Each row comes from the steps of one path. Every step used is in the known rows, and no mark comes twice. Write the path behind each row, first mark first.
Known rows:
dume > gapo > tepapu: [-15  -4   9 -24   6 -13 -19   7  14 -34   4   1   4 -44 -17   1 -18  -4
 -35  31 -39  18 -25 -10 -11 -30  -3  21 -24  16  24 -15  -5  -2 -17 -28
 -38 -32  28  11  31  14]
gapo > tepapu > kodad > seger > nitor > dume > lifu: [-25 -11   6 -23   6 -38 -20  -2  10 -72  28  -9  12 -63 -12   3  -3  -8
 -38  -1 -18 -16 -22 -30 -35   6 -10  92 -24  19  23  -7  13  -6 -10  -9
 -43 -39  15 -14  45  48]
kodad > lifu > dume > seger > nitor > gapo > tepapu: [-15   1   1 -24   0 -19 -18  14  38 -52  24  -3 -33 -35  -2   9 -15 -10
 -46  10 -29   3  -3 -13  -5  29 -12  42 -21   7  27  -4  -6  -1  -6 -24
 -43 -28  53 -15  51  42]
dume > lifu > kodad > gapo > seger > nitor: [ -5  -8 -17 -22   1 -15   5   1  29 -47  14   7 -19 -50  29 -19 -19  27
 -48 -17 -29  10   3  -6 -25  39  -9  59 -17   2  18   0  -5 -27  15 -39
 -44 -27  29 -31  40  31]
kodad > seger > lifu: [-13  10 -22 -25  13  -2  16   4   8 -43  37  -5   3 -42 -16   7   3  24
 -23 -12 -18  -7 -15  -5 -20  25  -9  35 -10   2  -9 -29  14  12 -23 -11
 -36  -8  39 -11  43  22]
tepapu > kodad > lifu > gapo > seger: [-18 -19 -18 -23 -15  -5   1  11   0 -35  32  15 -24 -44 -16 -26  11   3
 -55  -3 -14   5 -15 -15  -7  50   3  72 -42  19  18   4 -27 -12  -5  -7
 -31 -27  25 -18  46  66]
lifu > gapo > seger > nitor: [-13  20  -3 -50   4  20  -6   5   5 -32  24  -7 -27 -28   1 -11 -23  24
 -25 -32 -36   8 -14   8 -25  25  27  50  -8  14  44   8 -16 -12 -10  -5
 -20 -39  34  -9  35  19]
nitor > dume > lifu > gapo > seger: [ -9  -4  -2 -25  -4 -17 -22 -18   7 -34  38  -3 -10 -18 -13   1  -7  -3
 -32  -1 -21   2 -29 -27 -41   0  -6  52 -45  -2  27  -3  14 -29   7  -5
 -37 -30  13 -23  21  44]
gapo > tepapu > lifu > kodad: [  8  -5 -20 -24  -4 -27   2  11  22 -63 -11  -3 -12 -18 -28 -26   5  17
 -36  11 -14  13 -26 -27  -9  24  11  60 -18  29  26   2 -49  16 -23 -31
  -2 -43  46   2  49  49]
dume > seger > kodad > lifu > gapo: [ -6 -25 -22 -27  11 -10   5 -10  16 -35  42   5 -13 -31 -24  12 -12   4
 -43   1  -8   4 -11  10 -26  49 -20  39 -17   5   0 -22  -9  -7   4 -31
 -55 -23  35  -8  54  35]
kodad > seger: [ -7  12 -13 -25   8   1   4   9   0 -42  40 -10   7 -52  -7   3  15   6
 -21  -8 -18   1 -13  -5 -17   5  -6  30  -8  16 -10  -9  20  -4 -11 -10
 -33 -13  30  -1  17  14]
dume > seger > kodad > gapo: [ -9 -26  -7 -41  28 -13   3 -15   5 -36  40  -7  -4 -43 -10  18 -13  -1
 -37   4 -16   3  -9  12 -30  21 -26  27  -5  11 -13 -22   1   2  -3 -21
 -52 -14  36   3  43  13]
gapo > seger > kodad: [ -2 -14 -10 -61  11  -4  -7   9 -13 -31  32 -19  -8 -22 -17  -3 -12  16
 -18 -11 -14  -3 -18   7 -37  28  10  57  -6   9  19 -11  -5  -7 -24   5
 -25 -16  26  -6  29  -7]
kodad > lifu: [ -1  -8 -23  -7  -3  -6  14  18  -3 -37  45   3 -16 -39  -6  -5   1  -6
 -33   7  -6  17  -7  -9   0  17 -10  29 -25  10  -8 -15  -1  -1  -1 -12
 -25 -11  23 -12  35  30]
gapo > tepapu > seger: [  1 -16  -2 -42  25  -9 -10   4  -1 -51   5  -5 -17 -31 -19 -14   5  -6
 -34   2 -29   9 -31 -11  -3  -8   9  56 -14  14  19  12 -24  31 -34  -1
 -20 -29  31  17  18  24]
seger > nitor > lifu > gapo > tepapu: [-11  16  -2 -33   7  -1 -12 -15  25 -55  25  14 -25 -39  -2   6 -28  10
 -26 -17 -23  11 -17 -17 -12   3  24  46 -17  15  49  -1 -15   7  -9  -4
 -27 -54  41 -28  57  26]
seger > lifu > kodad > gapo > tepapu > nitor: [-10  -1 -20 -14  13 -40  21   0  23 -55   0   1 -32 -36 -10 -17 -10  29
 -63  -5 -18   9 -16 -20 -21  45  12  61 -37  -3  13 -15 -27  32 -36 -37
 -12 -19  46 -14  79  33]
nitor > kodad: [ -6  -2 -12 -24   8  -9   5  -6 -19 -59  38  -6   9 -35  -5   3  10 -18
 -21  16   3   2 -26 -29 -21 -19   0  35 -16  11  -3   2   5  -2  -1  25
 -26 -21  27 -28  30  10]
seger > kodad > lifu > dume > gapo: [ -4  -5 -28 -13   1 -33 -15  13  34 -47  32  13 -21 -39  -7   9 -16  -7
 -50  -3  -9  16   0 -10 -16  46 -23  38 -26   6  -6 -30  -5   1   5 -25
 -42   4  23 -35  74  15]
tepapu > dume: [  0  11 -28 -25  21 -18  -7  14 -21 -44  36  -3 -14 -45 -17 -13   6 -21
 -27 -10  -7   5 -20  -9  -9  -5  -8  61  -9  17   0  -3 -11  25 -26  14
 -16  -8  12  -3  34   9]
kodad > lifu > gapo > seger > nitor > dume: [-11   5  -5 -23  -6  -9 -14   5   8 -37  51  -3 -36 -27  -3  -1 -14  11
 -38 -22 -26   0  -7 -13 -32  46  18  60 -43   0  30  -5   2 -17   2 -14
 -23 -26  26 -19  41  51]
seger > lifu > dume > kodad: [ -5  21 -39 -27   8 -13  22   7  30 -60   5  -8 -11 -20 -13  -3  -9  10
 -45  -6 -19   9 -17 -17 -19  36 -23  43  -6  12   4 -21 -17  13 -19  -2
 -24 -13  34 -44  65  17]
dume > seger > nitor: [-11   4  -7 -43  26   7   6  -3  -1 -45  35 -12   6 -41  -1  11 -27  -7
 -16  -4 -27   0 -18  17 -21  -6 -12  35  22  13   4 -11   5   1  -1  -5
 -34 -34  34  -2  24  11]
nitor > gapo > tepapu > seger > kodad: [ -6 -21   8 -56  24 -27 -31  -9   4 -48  18   1 -14 -40 -19  21  -6 -12
 -34  12  -6   7 -20 -16   7   4  19  50 -27  -4  21  -8 -13  23 -52  16
 -34 -15  38  -6  52  17]
dume > lifu > seger > nitor > kodad: [  4  -4  -9 -26  12  -3   2 -23  11 -54  34  18   0 -48  32   1 -10  11
 -32  -6  -8   1 -21 -19 -33   5 -28  57 -11  -3  14  -2   5 -20  28   8
 -49 -25  25 -42  29  29]
dume > seger > kodad > gapo > tepapu: [-10 -33   4 -44  23 -19  -6 -11  12 -38  25 -13  -8 -38 -22  12 -15   9
 -41  13 -26   1 -14   8 -36  18 -17  37 -11  16   8 -16  -9   5 -16 -34
 -53 -29  40  21  42  15]
seger > kodad: [  3  -5 -23 -42  17 -13   1   1  -8 -47  33  -9   0 -33 -22  12 -12   2
 -18  -8   6  13 -12   2 -20  15   1  41   0  10  -3 -23  -4  10 -20   3
 -24 -11  18 -14  54 -13]
gapo > seger: [ -2  -2  -3 -49   4   9  -2  14 -15 -24  30 -18 -10 -24 -10 -18  -3  10
 -18  -4 -27   2 -24   2 -24   2   8  42 -10  13  22   3  -4 -11 -19   5
 -19 -23  29   3   3   8]
tepapu > nitor > gapo > seger: [-24  -2  15 -43  12 -16 -13  -2 -23 -24  47  -3 -16 -47   1   1 -11 -27
 -44   2 -11  -1 -33  -8  -8  -8  19  45 -39 -10  20   0   8  -3 -39  34
 -10 -10  34 -22  28  16]
kodad > lifu > seger: [ 17  -1 -19 -14   2  -2  10   7  10 -28  41  18 -25 -36   7 -11  16  21
 -40   3  -8  13 -11 -13 -15  35 -17  41 -31   1  -3  -9  -6  -3   6 -20
 -28  -7  29  -6  22  44]
nitor > kodad > seger: [-11   1 -10 -20   7 -10   2  -7  -9 -61  48  -8  16 -51  -1   8  27  -9
 -24   6  -5 -11 -22 -29 -33  -4  -6  40 -20  13 -12   2  27 -11   2  15
 -42 -15  34 -24  23  18]
seger > nitor > dume > lifu: [ -9   8  -7 -22  14 -23 -12 -10   0 -58  48  -7   6 -42   7  21 -32 -18
 -17 -13 -10   3 -15 -15 -27 -14 -10  53  -9   0   7 -22  24  -8   8  10
 -26 -24   4 -35  41  18]
dume > kodad > lifu > gapo > tepapu > nitor: [-17  -8  -9   0  -2 -22  20   4  14 -48  23   0 -21 -50 -18 -10  -4  -6
 -83   7 -24  16 -17 -15 -20  38  -3  61 -47  15  23   5 -18 -12 -12 -29
 -29 -37  22 -23  61  48]
lifu > gapo: [ -4  18 -18 -29   2  10   3  -2   5 -37  21   4 -16 -25 -16  -3  -2   6
 -27  -7 -13  27 -20  -8  -6   5  12  25 -19  16  15   0 -15   2 -10 -10
 -22 -28  26  -9  40  24]
tepapu > lifu: [ -3  -7 -19 -26   7  -6   6   1  -5 -45  31   6  -1 -30 -18  -8  -4 -12
 -26  -1 -11  14 -26 -11   2   2  -7  32  -9  26  -1 -14 -30  13 -11  10
  -7 -20  34 -13  37  45]
kodad > gapo > seger > nitor: [-17  -1   9 -46  12   8  -5   8  -2 -30  37 -11 -26 -50  23  -7 -22  18
 -35 -25 -43   5   1  10 -24  19  12  36 -12  11  22   0  -2 -11  -9  -9
 -25 -19  35   1  26  14]
lifu > kodad > gapo > seger > nitor: [  1  11 -16 -37   3 -13   2  10  19 -48  13  -7 -29 -41  21 -22  -7  36
 -39 -22 -30  10   6  -5 -29  50  18  58 -12   8  16   8 -13 -12  -7 -34
 -20 -23  40 -12  39  20]
dume > gapo > seger: [-15  -4   4 -37   5   0 -19   7   3 -16  24   1   3 -40  -2  -7 -17  -2
 -32  13 -43   5 -25   1 -21 -14  -4  25 -19   7  17 -11   4 -22  -6 -11
 -39 -19  27   0  10  15]

Write each row's path:
[  2  15  -9 -34   5 -30 -13   2  17 -54  24 -13 -26 -33  16  -9  -4  26
 -36 -22 -27  -1   0 -22 -43  45  19  65 -25  -1  12   3   2 -12  -7 -26
 -16 -19  32 -15  37  26] | lifu > kodad > gapo > seger > nitor > dume
[ -1  14 -24 -20  11 -20   2 -14  30 -62  32  21 -24 -53  27   3 -17  12
 -33 -23  -9  13   6 -23 -12  26  10  47 -11   4   7  -6  -4   4   5 -13
 -28 -28  41 -47  59  23] | seger > nitor > lifu > kodad > gapo
[ -2 -13 -10 -45  20 -10 -19 -10  15 -52   2   3 -28 -24 -30  -4  -4  13
 -43 -15 -22  16 -26  -7 -13  31  20  63 -25  12  32   7 -38  27 -32 -14
 -30 -34  34   4  54  28] | lifu > gapo > tepapu > seger > kodad
[-11   2  12 -54   0  -1 -19   2 -10 -21  36  -8  -7 -33  -3   7  -3  -4
 -20  13 -16   2 -17 -11   0  -9  18  27 -26  -1  24  -4   7 -18 -35  19
 -27 -15  39 -10  19  14] | nitor > gapo > seger
[  3   3 -25 -46  20 -15  -9   2  24 -53  19 -13 -13 -18 -19   6  -6  -7
 -28  -6 -15   3 -22  -2 -32  25 -29  44   7  18   0 -11 -10  10  -3 -10
 -39 -16  38 -17  43   5] | lifu > dume > seger > kodad
[ -3  19 -25 -16   1 -16  -1 -12  45 -64  34   9  -6 -47   3   3  19 -10
 -45  -8 -18   0 -16 -36 -24  21 -31  44 -19  21   1  -1  13 -14   9   1
 -48 -20  37 -58  33  28] | nitor > lifu > dume > kodad > seger
[ -2 -27 -14 -42   0 -10  -2  16  -5 -30  45 -10 -19 -29 -14  -7  -9  16
 -33 -10 -12  -4  -8   6 -31  53   1  59 -21   3  15 -16  -6 -14 -13  -8
 -33 -11  26  -9  35  12] | gapo > seger > kodad > lifu
[-18  -8  -1 -31   0 -18  -5  14   1 -59  15 -12   5 -56 -26 -13  19   3
 -37  10 -18  -5 -24 -21 -16   7   1  71 -20  31  16   3  -8   9 -29 -12
 -32 -35  29  13  34  37] | gapo > tepapu > kodad > seger
[ -4   0 -11 -54   3   5 -10  -3   5 -28  25  -7 -23 -18 -21  -6 -10  27
 -28 -21 -19   8 -19   5 -33  42  20  52 -21  12  33  -2 -18 -10 -20  -9
 -31 -28  31  -8  44  12] | lifu > gapo > seger > kodad
[-10   5   4 -35  11 -30 -32   6  -7 -42  23  -6 -18 -46 -21   5   2 -18
 -33  20  -8   5 -18 -25   7 -19  13  52 -33   9  31  -2 -11  18 -53  10
 -24 -21  33   3  45  17] | nitor > gapo > tepapu > dume
[ 22   3 -19 -50  19  -6  -5  -9   6 -36  31   5 -13 -28  -3   4   5  30
 -22  -9   2   9 -19  -4 -34  33  -9  53  -8   3   3 -17 -10   6 -13  -3
 -28  -7  28  -6  37   7] | lifu > seger > kodad
[  5  26   5 -33  21 -16 -29 -18  17 -41  39  13  -4 -42  21  19 -18  10
 -21  -6 -24   1 -22 -17 -41  -1 -10  49 -18  -8  10 -19  17  -5   4  -1
 -26 -14  22 -14  26  28] | lifu > seger > nitor > dume > gapo
[-10  -4  -2  -2   6 -57 -13  -7  16 -65  22 -12  -6 -46 -14  -6   8  -6
 -55   5 -13  -9 -35 -36 -49  12  -4  86 -48  -3  17   1  16  -3 -13 -30
 -24 -31  20 -16  38  40] | gapo > tepapu > nitor > dume > lifu > kodad > seger
[-13 -21  -1 -12  12 -30 -13   4   7 -41  20   1 -29 -58  -4 -15  -4  -5
 -60   1 -30  10 -10 -16 -14  -1 -21  55 -39  18  21   1 -14  11 -15 -28
 -43 -21  21  10  42  32] | kodad > gapo > tepapu > dume > lifu
[-20 -13  -4 -32  13 -35 -11 -24  11 -54  22  -6  -4 -15 -48  10  -4  -1
 -37  18 -20 -14 -41 -31 -40  15  -8  72 -37   7  24 -21 -10  16 -24  -9
 -37 -42  35  -1  56  67] | nitor > dume > seger > lifu > gapo > tepapu > kodad
[-28  -9   7 -21   4 -24 -21   5  18 -47  10   7  18 -69 -18  -4   3  -7
 -48  25 -33  -1 -24 -19 -14 -11 -12  51 -29  25  12 -12   1  -7 -17 -26
 -52 -29  28   6  38  39] | dume > gapo > tepapu > kodad > seger
[-14  10  -5 -37  20  -8 -18   0  12 -48  12  -8 -29 -37 -24  -9 -16   5
 -39 -16 -37   1 -23   3 -25  14   7  73 -10  22  48  10 -32  16 -22 -23
 -33 -50  36  14  48  33] | lifu > gapo > tepapu > dume > seger > nitor
[-15   9   5 -24   7 -22 -22 -14  16 -59  26  -6 -10 -33  -7  14 -34   1
 -30 -10 -21   8 -19 -20 -34  -3   5  61 -25   5  41  -9   5  -7   2 -14
 -29 -46  15 -20  54  34] | seger > nitor > dume > lifu > gapo > tepapu
[ -6 -19 -10 -13   3  -5  -5   6  19 -43  17  13 -41 -32 -19 -15   7   6
 -58  -4 -27  17 -16 -15   2  37   9  53 -45  10  24   9 -32  15 -12 -27
 -32 -30  33   3  41  60] | kodad > lifu > gapo > tepapu > seger
[ -8   3 -23 -15  21 -27   5   3  -5 -49  34  -4 -12 -66  -2  -7   7 -18
 -63  -9 -21   8  -3 -12 -17  15 -24  58 -21  23  -9  -1  -9   4 -19  -4
 -34  -4  11 -14  44  20] | tepapu > dume > kodad > gapo
[ -6   2 -18 -18   5 -24 -12 -19  24 -53  20  15 -24 -42 -23  -7   3  -6
 -56   2 -20   6 -26 -34 -18  10  -1  69 -39  23  43   9 -25   4 -18  -6
 -40 -48  30 -31  52  43] | nitor > lifu > gapo > tepapu > dume > kodad
[-14   2  -7 -40   6  -4   0  10  23 -31  22  -5 -43 -23   5 -17  -6  28
 -47 -19 -44   4  -7 -11 -26  43  -5  37 -31   7  19  -8 -15   9 -17 -14
 -28  -6  48 -12  41  29] | kodad > gapo > seger > lifu > dume
[-10  -6  -3 -15  11 -24 -21  -1  20 -59  33   8 -41 -33 -12   4  -9   0
 -51 -18 -27   6 -13 -22 -14  39  18  71 -45  -1  29   3 -15  14  -9 -18
 -24 -34  27  -8  51  64] | kodad > lifu > gapo > tepapu > seger > nitor > dume
[ -8  25 -15 -22   5 -12 -20  11  33 -44  11   8 -12 -34   3  -4  -9 -16
 -36   5 -31  21 -19 -17  -9 -10 -21  19 -15  17   2 -10  -3   1   4 -15
 -31  -9  29 -23  37  12] | lifu > dume > gapo
[-12   7  -3 -18  22 -38  -7  -9 -25 -48  57 -12  -6 -36 -13   9  -6 -43
 -36  -6   0   1 -41 -23 -32 -20   4  56 -35  -4  -6  -9  18  16 -20  26
   5  -9   8 -19  34  17] | tepapu > nitor > dume
[-26  -6   7 -31  -1 -24 -15  11   4 -57  30   6 -12 -62  -2  13 -21 -12
 -40  10  -5   4   0 -21  16  15  18  62 -25   9  29 -12 -10   4 -30   6
 -27 -31  33 -23  71  40] | seger > nitor > gapo > tepapu > kodad > lifu
[ -7  15  -6 -51   7   2 -20   4  20 -48  35  -1 -32 -29  15 -12 -19   4
 -20 -31 -33  -7 -18 -12 -29  19   7  59  -6  12  41   6  -5  -6  -2  17
 -23 -30  41 -41  24  14] | gapo > seger > nitor > lifu > dume
[-16  17   6 -43  18 -24 -29   9  -4 -52  28  -7 -18 -54  -4  12 -24 -14
 -25  -6 -15   2  -7 -12   5  -9  23  62 -12   8  37  -6  -8  17 -45  13
 -18 -27  31  -8  59   7] | seger > nitor > gapo > tepapu > dume
[ -5   6 -23 -13  10 -39 -13  13  26 -69   7  -6 -15 -60  -3 -19  -1  15
 -44 -20 -24 -10  -9 -15 -30  32 -10 102 -13  14  32   4  -8   3 -14 -41
 -41 -36  24 -10  49  28] | gapo > tepapu > dume > lifu > kodad > seger > nitor
[-29  -5   4 -38   0 -26 -13  -2  10 -52  19   2   4 -54 -25  13   6   6
 -38  24  -8  -9 -17 -32   5  11  10  57 -38   6  22 -22   0  12 -54   4
 -41 -22  49 -12  64  47] | nitor > gapo > tepapu > kodad > seger > lifu
[-33 -13  -2 -20   7 -25 -12   2  21 -47   7  11  16 -62 -23   0  -8   8
 -49  22 -35  -7 -23 -18 -16   7 -12  53 -31  16  15 -29  -4   6 -26 -26
 -53 -25  37  -3  57  45] | dume > gapo > tepapu > kodad > seger > lifu
[-13 -15   2 -46  22 -19 -17 -10  10 -46  12   6 -18 -32 -18  12  -8  -3
 -36  16 -19   5 -24 -21  16   0  17  43 -32 -10  26 -12 -16  33 -57  15
 -30 -17  48  -8  51  35] | nitor > gapo > tepapu > seger > lifu
[  1   9 -29  -7  -6 -11   2  26  20 -49  30   3 -34 -26  -3 -13   9  -8
 -41  -5 -12  18  -5 -20  -3  31 -17  36 -26  14  -3  -5 -10   6   6 -16
 -22  -6  28 -26  41  30] | kodad > lifu > dume
[-12   7 -27 -21  10  -8  29  -2  14 -52  29 -10  20 -51 -13  10   3  18
 -42  -1 -22  -5 -12  -7 -28  35 -23  43  -7  11 -11 -27  16 -11 -18 -13
 -45 -14  31 -28  44  23] | dume > kodad > seger > lifu
[-14 -21   7 -23   4 -16  -4   1  12 -43  16   1 -24 -42 -12 -11  -4   5
 -51   8 -33  17 -15 -17  -4   7  -1  28 -35  30  18  -4 -34  14 -17 -24
 -18 -28  45  15  44  52] | kodad > gapo > tepapu > lifu
[-11 -10   8 -38   5   4  -3   8  -4 -21  36  -8 -24 -41   7 -13   0  14
 -40  -5 -37   9  -9  -1 -22  10   3  28 -27  14  12   2  -2 -11 -11 -11
 -28 -12  34   9  13  20] | kodad > gapo > seger
[ -5 -12 -13 -37  19 -18  -1  -5   0 -42  39  -2 -13 -46  -4  14 -12   6
 -36 -10  -2  17   0   2 -18  26  -5  29 -16  10 -11 -23  -3   9 -13  -9
 -33  -3  24 -10  61  -1] | seger > kodad > gapo
[  2 -27 -30 -28  22 -15  -5  -8  13 -47  37  21 -31 -36 -15   2   0  -2
 -52 -25  -6  14 -10  -1  -2  59   1  61 -27  -2  -4  -7 -24  23 -10  -3
 -41  -5  24 -22  58  41] | tepapu > seger > kodad > lifu > gapo
[-14   1 -15 -23  -6   4  17   7  18 -40  31  -4 -17 -46   2  -6 -18  18
 -59 -16 -34   7   1   2 -24  59   1  58 -20  15  28   1  -9 -37   3 -21
 -39 -34  25 -32  47  41] | dume > kodad > lifu > gapo > seger > nitor
[  2  -4   0 -21   2 -35 -19   0  16 -39  26   8 -26 -53  -5   0  16   0
 -64  26 -12   0 -10 -31  -7  28 -10  71 -51   2  30  -2 -12  -5 -36 -10
 -40 -16  35  -9  44  49] | nitor > gapo > tepapu > dume > kodad > lifu > seger
[ 15   2 -13  -8   3 -31   3 -11  12 -48  49   0  -1 -33  -3  10  17  -1
 -48  14  -7   0 -17 -36 -43  31 -25  58 -42   0  -9 -13  17 -21   6  -6
 -30 -11  10 -24  26  48] | nitor > dume > kodad > lifu > seger
